In the rows, 128 means zero.
Known rows, with every step that occurs:
s x q: [104 138 148 150 203 167 126 121 118  65 176 111 174  97 133 177 163 138
  70 138 142 184  91 140 111 133  97 146 159 133 150 110 120 118 137 120
 180 168  97 105 143 127 161]
l y: [123 127 107 152 132 142 183 106 177 134 113  67 188 109 116  99 134 107
 177 176 135 132 130 138 158 113  98 143 136 110  96 113 149 129 110 142
 164 123 116 138 127  61 110]
p h g z: [114 185 120  79 114 147  97 145 106 117  35 198  56 105 117 165 129 110
 159 126 138 127 132 121 106 147 101 145 136 139 105 157 159 124  44  82
 115  48 174 124  77 164 164]
a p: [155 152 149 187 116 168 178 139 139 110 133 118 164  91 148 132  89 166
 199 162 117 167 102 145 134 140 139 174 123 111 118  66 145 125 147 111
 171  69 128 140 110  83 140]
h g z b v: [132 138 113  44 135  99  87 182  61 147  83 126  80 147 115  94 113 117
  70  90 183  94 109  91  84 132 114 114 100  81 137 124  99 123 116 131
 169 120 154  98 116 141 143]
g h: [129 124 143 137 120 112 153 137 166  86 112 144 108 106 109 150 109 178
 166 128 150 152 134 115 152 107 106 150 164 100 153 114 161 140  86 130
 126 114 123 108 111 126 144]
p h: [ 94 165 120 149 131 157 138  96 156 114 128 132 129 120 143 145 115 145
 178 126  93 162  98 171 105 153 140 156 173 131 135 130 141 123  92 121
 151  99 148  86 109 143 143]
l y b f u: [152 133 122 140  97  95 208 103 170 149 154 124 204 163 125 121 154 116
 118 143 145 113 128 100 102 142  82 135 112 107  69 129 114 118 161 141
 142 150 104 143 126  72  97]
a p h g: [118 187 145 128 109 169 127 129 114 112  57 189 101  97 123 138  98 123
 207 160 125 143 117 148 111 140 153 143 159 125 127 111 152 117  61  97
 145  62 163 103  82 118 208]
h g z t q: [106 128 176  68 151 132  98 131 132 126  97 152  96 131 157 139 195 152
 143 192 121  86 141 126 170 150 131 131 128 151  87 154 138 127 129  93
  62  89 126 140  83 141 154]
s x v b: [ 82 112  90 177 152 140 116 150 107  95 173 132  90  74 128 152 158  84
 102  96 132 190  86 158 108  94 120 137 117 184 124 142  70 180 120 133
 177 175  90 121 144 125 192]
b z: [153 147 145 143 118 158 144  97 127 143 134  86 175 132 168 126  98 141
 126 123  89 152 149 111 125 151  98 151 105 139 126 123 111 105 168 141
 111 139 125 134 147 100  55]
y b z g h p: [155 129 178 169 104 125 137 135 146 110 111 141  92 161  97 143 116 114
 172 137 144 115 206 126 133  86 146 153 175 109 142 119 170 139  87 145
  99 128 137 161 130 147 101]
h g z b y: [144 158 104  46 123  90 111 162 115 156  66 150 100 147 143  89 136  87
  95 125 152 104 103  61  96 108 117  53 112 108 149 148 104 100  91 117
 146 138 142 116 102 138 131]
l y b: [131 135 124 146 123 110 180 122 180 169 185  86 203 138 129 101 169  87
 171 157 141 131 113 150 159 119  94 139 130  86 117 123 150 136 124 152
 172 151  96 155 130  79  74]
t z: [145 152 141 112 133 165  91 158 140 108 136 101 169  98 140 148 144 154
 151  99 105 132 141 159 176 145 114 148 128 103 105 135 130 101 155 111
 105 125 114 121 131 101  83]
g z b v: [132 125 111  68 142 104  99 175  79 147 119  97 100 152 128  95 113 135
  70  84 167 109  97 103  83 138 114 130 101  81 137 116  98 128 141 137
 180 125 146  96 130 143 118]
l y b z g h: [149  79 167 127 114  95 151 125 169 162 106 130 132 133  73 115 124 118
 158 140 127 102 189 101 158 121 109 143 155 120 159 143 165 123  88 161
  72 132  99 158 146 129  96]
a p h: [114 168 145 182 115 188 155 112 161 115 123 143 136 100 147 142  94 162
 223 143  86 173  89 174 103 156 164 183 166 130 135  94 152 127 105 107
 164  56 152  95 101 128 160]
t q x: [106 141 118 144 192 121  99 120 134 126 176 120 175  99 146 138 153 172
 164 141 108 118 115 184 184 115 138  98 150 135 103 123 208 140 171 156
 127 124 150 104 104 105 109]
s x v: [105 145 117 171 153 137 122 129 104  89 194 129 143  87 114 153 136 107
  92  97 161 172  49 161 141 117 122 147 136 178 115 126 118 145 157 115
 192 176  83 108 129 133 194]
u f b: [162 120  47 115  65 110 165  71 123  94 161 131 184 139 129 154 100 158
  83 100 138 129  62 107 160 179 121 115 101  93 150 127 139 118 164  94
 134 131 149 163 156 161 124]
g z t q x: [ 98 123 137 122 188 118  89 121 123 149 169 131 136 121 153 133 188 157
 155 160 110 105 127 177 175 126 155 114 141 160  92 143 183 151 159 127
  97 104 155 108  95 143 114]
u f: [150 115  96 128 101 147 154  62 156 116 171 123 157 140 141 167 113 155
 125 139 132 146  83 114 116 152 134 128  96 100 130 131 104 128 151  96
 111 117 145 155 148 116 116]
b z t q x: [106 121 153 139 185 130  96  96 123 162 189 107 173 134 170 118 173 156
 148 161  84 106 141 172 177 130 162 108 140 169 109 138 165 139 190 147
  88 139 144 102 118 121  86]
z g h: [130  88 149 130 130  86 146 135 145 108  93 153  86 113  64 145 108 157
 149 142 146 121 162 117 152 120 125 140 171 112 155 128 163 125  75 137
  90 110 111 138 127 143 161]
h g: [125 172 122 104 124 124 128 133  94 109  73 158 112 108 120 136 118 114
 140 159 158 130 136 120 136 122 110 111 130 105 113 125 134 111  85 112
 134 114 142 129 100  97 174]
u f b z t q x: [128 104 116 118 147 121  99  66 121 155 203 123 190 149 164 129 164 162
 114 137  92  93 115 152 187 155 172  94 122 158 127 148 167 136 207 127
  73 145 159 123 136 154  88]
z g h p a: [123 138 132 185 136 185 153 127 182  82  97 139  57 108  97 155  84 163
 169 169 170 137 178 125 135  93 176 160 165 138 113  68 141 153  66 108
 117  83 186 164  99 162 157]
l y b f: [119  99 138 138 121 106 175 152 186 173 176 109 185 186 134 102 140  96
 123 140 136 125 111 137  85 123  86 128  98  83 115 135 137 115 113 149
 190 157  90 129 142  70 107]
l y b v: [128 118 137 121  99 116 168 148 145 180 168  71 192 153 129  58 132 109
 108 102 164 112  95 141 122 134  96 139 107  70 133 103 118 135 153 150
 190 159  79 125 159  80  79]
z g h p: [137 126 159 174 121 127 143 139 146  74  80 142  70 136  81 152 108 130
 179 154 159 119 193 133 137  76 155 151 190 105 130 105 177 143  65 131
 114 106 147 146 118 142 151]
x v b f: [ 84  84 107 157 125 122 129 172 140 118 146 146  92 138 133 139 128 100
  89  95 123 164 104 147  53  94  98 113  73 143 125 151  82 152 114 140
 183 152  84 105 151  96 187]
q x s: [ 92 129 102 144 168 130  75 108  92 115 206 134 155 104 139  94 166 140
 143 149 124 150  90 182 150 109 150 116 132 166 118 125 169 168 183 163
 181 158 114  95 137  81 137]
t z g h: [140  90 164 107 129 107 102 162 149 107  89 152  98  99  65 150 127 160
 154 112 132 108 183 126 177 125 127 143 169 109 146 143 163 113  90 128
  59 112 105 132 133 142 137]
p a: [114 156  99 164 150 189 165 111 172 112 146 108 126  91 146 142  90 178
 138 160 144 165 113 132 135 140 142 151 119 142 102  69 103 137 122 107
 149  97 167 150 103 132 133]

Rows:
[152 105 154 130 130  99 136 108 108 188 153 109 158 150 112 119 126  96
 111 134  97 109 165 127 131 166 120 132 116 132 133 141 120  98 156 152
  79 146  98 182 163 130  68] -> y b z g
[108 124 113  62 154 104  83 175 110 145  84 177  61 184 121 144 120 105
 107 120 140 113 118 102  31 128 120 113 112 104 128 166 128 109  56 127
 167 105 178  81  92 155 184] -> p h g z b f
[133 119 179 135 119 122 151  90 126 193 202  92 161 187 185 101 173 106
 116 165  97 131 145 132 132 158 144 160 110 141 132 139  64 124 167 120
  99 165 104 137 150 135  60] -> y b z t
[137 174 117  77 117 129 108 157  93 112  44 179  74 102 116 158 130 112
 137 135 161 120 139 103 124 135  83 134 110 126  92 145 151 124  70  86
 114  62 161 149  84 136 147] -> h g z
[137 154 154 179 110 150 149 140 162  57  97 135  89 133 116 156 107 148
 193 144 163 142 173 134 136  64 140 160 185  96 129  95 175 154  72 126
 145 111 154 122 106 127 135] -> g h p
[163 130  68  97  42 105 179  86 155 130 133 132 197 152 157  93 100 133
  59  91 130 122  48  77 137 158 120  59  94 104 176 130 112  95 157  89
 137 163 110 149 164 138 102] -> u f b y
[ 98 123 101 147 112 131 138 148 142 133 142 133 121  98 157  93 147  75
  74  90 128 170  66 116  94  90 119  77 110 179 156 144  56 144 123 123
 172 197  64 114 156 112 159] -> s x v b y
[129 105 126  83 167 112  82 187 131 140 149 114 134 179 137 133 130 132
  97 106 121 115 126 121  78 125 125 113 104  77 125 149 108  92 130 147
 163 160 135  85 127 112 131] -> t z b f
[133 140 145 167 134 204 121 150 184  83  95 138  66 101  93 157  96 167
 174 148 159 127 194 134 156  96 177 163 165 136 108  81 140 142  77 101
  95  84 178 162 104 163 140] -> t z g h p a
[182 127  89 116  63 140 149  60 117 132 153 109 200 150 158 140  85 148
  77  86  98 130 110  83 147 188 108 130  82 126 155 136 119 103 193 114
  96 145 145 163 172 149  57] -> u f b z
[ 88 116  86 169 127 130 124 152 123  98 147 132  85  77 128 145 151  93
 128 101 121 178 104 165 119  83 109 118  99 161 127 143  82 182 125 141
 160 144  88 127 143 112 176] -> x v b
[171 108 135 152  71 132 141  98 138  85  92 151  99 159  86 158  91 134
 141 120 146 104 186  98 141 110 157 141 160 112 154 124 171 135 102 119
  80 118 162 171 148 174 119] -> u f b z g h p
[139 106 158 178 113 145 130 141 140  94  74 139  52 137 100 148 111 112
 172 139 129 128 226 119 112  71 150 150 169 131 139 123 143 155  66 148
  89 119 146 156 137 142 123] -> v b z g h p
[150 151  84 112  64  93 179 121 139 127 114 117 192 136 156  74 104 127
  71  93 130 126  64  91 152 147 106  68 118 110 168 116 128  91 146 108
 164 165  97 131 149 129 105] -> f b y
[130 146 131  66 124 133  89 183  74 148  74 147  72 137 117  97 100 126
 120  94 161 105  98 110  64 145 146 138 118  92 147 112 113 128 103 119
 178  81 169  81 104 155 167] -> a p h g z b v
[ 99 126  89 152 109 114 130 150 142 144 139 138 123  96 148  83 148  78
 101  86 119 157  81 141 108  69 125  46 103 169 155 145  89 157 132 137
 166 175  80 104 152 103 139] -> q x v b y
[136 156  91  50 167  90  80 166  71 128  77 154  63 134 111 147 145 100
 124 141 165 109 133  91 109 117 118 108 120  99 119 148 130 123  80 127
 145 102 190 122  78 158 158] -> h g z b
[135 167 110  73 154 124  81 166  88 131  67 176  56 124 115 148 131 110
 174 144 143 119 120 108  91 128 149 132 138 110 130 136 143 127  65 117
 153  62 203 106  64 171 181] -> a p h g z b
[147 100 148 135 138 117 136 100 102 163 110 105 144 132 108 121 101 116
 109 139  92 112 173 119 128 165 126 135 120 149 124 134 118  90 150 146
  73 130 110 168 162 121  90] -> b z g
[160 137 114  98 134  98 133 133 128 121 132 128 165 158 126 143 143 145
  96 116 134 103 142  88  96 145 112 123 116 102  77 138  88 101 177 139
 121 150 139 107 116 103 118] -> t z b f u
[102 151  93 176 151 109 109 129 103 110 187 138 148  83 101 139 135 110
 137  92 148 151  74 199 163  84 133  98 127 166 116 126 169 161 175 135
 181 142 110  93 125 120 164] -> q x v
[ 95  98 177 124 147 154 103 111 148 139 161 110 126 129 181 123 192 138
 129 156  76 117 138 145 163 129 141 128 108 190 114 158  87 151 192 132
  67 148  81 128 133 126 131] -> x v b z t q
[116 122 107 170 133 147 101 123 106 145 158 117 128  96 150 130 131  92
 122  82  85 165 144 149 117  98 112 117  88 189 134 153  97 164 169 161
 125 157 116 119 159 112  94] -> q x v b z
[126 121 115  89 147 100 117 156  85 143 146  77 130 155 134  83 106 141
  73  94 162 115  93 117  91 132 133 120 115  69 151 101  86 123 156 156
 192 158 131  84 141 119 125] -> z b v
[ 91  95 179 130 167 158  95 108 134 137 182 110 132 126 181 128 196 131
 106 154  84 126 124 141 155 136 148 142 122 210 113 160  78 151 188 129
  80 176  83 122 132 138 141] -> s x v b z t q
[129 118 170 139 127 141 150  81 118 167 158  84 148 168 182 106 150 125
 116 174  93 133 152 123 128 157 146 162 113 158 122 133  59 116 161 112
  90 145 117 124 147 126  85] -> b z t
[131 118 100 150 108 110 183 114 138 112 122 141 136 136 139 147 136 135
  97 128 124 142 143  94  66 136  92 132 100 132  76 131  69 134 148 136
 125 137 122 129 131  82 133] -> v b f u
[129  81 128 141 139 120 126 116  99 163 103 109 109 120 114 124 120  95
 108 135  79 126 190 119 107 146 125 129 108 161 129 150  88 116 130 157
  67 135 111 175 171 122  99] -> v b z g
[111  75 132 142 163 114  83 123 100 161 133 130 114 100 101 128 143  98
 113 114  77 107 171 156 144 122 139  94 111 197 124 163 132 140 170 171
  60 144 101 156 161 131 122] -> t q x v b z g
[108 127 119 145 138 108  90 110 100 129 195 133 170 111 130 124 163 128
 107  92 115 112  86 185 206 120 147  93 120 197 124 146 173 155 222 132
 124 157 101 103 132 155 146] -> f b z t q x v
[139 125 129  67 147 122  74 185  91 144 143  76 141 146 133  89 122 144
  80  68 148 103 110 127 119 138 135 122 112  65 144 116  87 111 169 148
 164 160 125  79 146 120 101] -> t z b v
[152 124 172 170 111 142 135 127 140  91  78 135  82 145  94 148  98 129
 171 144 138 116 211 120 131  82 150 155 177 122 133 113 167 136  83 136
  95 114 147 150 129 141 117] -> b z g h p
[ 97 113 175 116 163 135 128 104 159 124 161 105 148 141 176 124 185 173
 147 195  99 107 121 148 177 148 148 137 141 140 104 132 123 128 170 118
  87 130 104 124 107 119 137] -> z t q
[170  85 102 113  93 103 141  69  93 154 123 121 163 147 101 132  92 122
  73 110  99  97 142  96 145 194 132 118 100 138 146 147 123  89 171 125
  60 135 126 192 182 161  91] -> u f b z g
[100 185 126 104 120 144 113 116 112 112  62 180  93 111 119 143 116 111
 171 147 129 134 125 143 113 136 134 121 165 125 127 140 145 114  53 108
 134  95 163  97  91 132 193] -> p h g
[157 102 112 124 113  94 141  98  82 150 110 111 162 134 100 116  96 118
  78 113  98 101 155 111 155 184 121 126 118 142 140 134 138  85 161 140
  80 137 117 179 169 153  94] -> f b z g
[129 132 144 119 102 109 150 154 117 164 186  96 170 158 147  83 121 133
  83  82 158 128  83 143 109 147 105 136 103  69 146  99 105 129 168 139
 183 158  86 116 155 106  87] -> y b v
[140 140 153 179 122 186 149 126 186 120 129 137  83 133 111 145  92 148
 161 154 153 132 190 117 131 103 168 160 151 142 128  78 136 151  90 123
 103 106 174 178 112 171 107] -> y b z g h p a
[141 170 121  65 110 124 113 163 128 159  53 171  92 136 143  90 121  96
 143 128 130 115  90  80  78 120 146  77 129 120 163 138 118 103  76 105
 156  99 157 101  88 153 156] -> a p h g z b y
[154  87 139 118  99  85 141 120 128 119  87 148 115 124  75 133  90 155
 116 106 125 107 173  90 165 147 116 140 153 129 173 135 167 113 108 141
  68 126 117 146 148 167 123] -> f b z g h
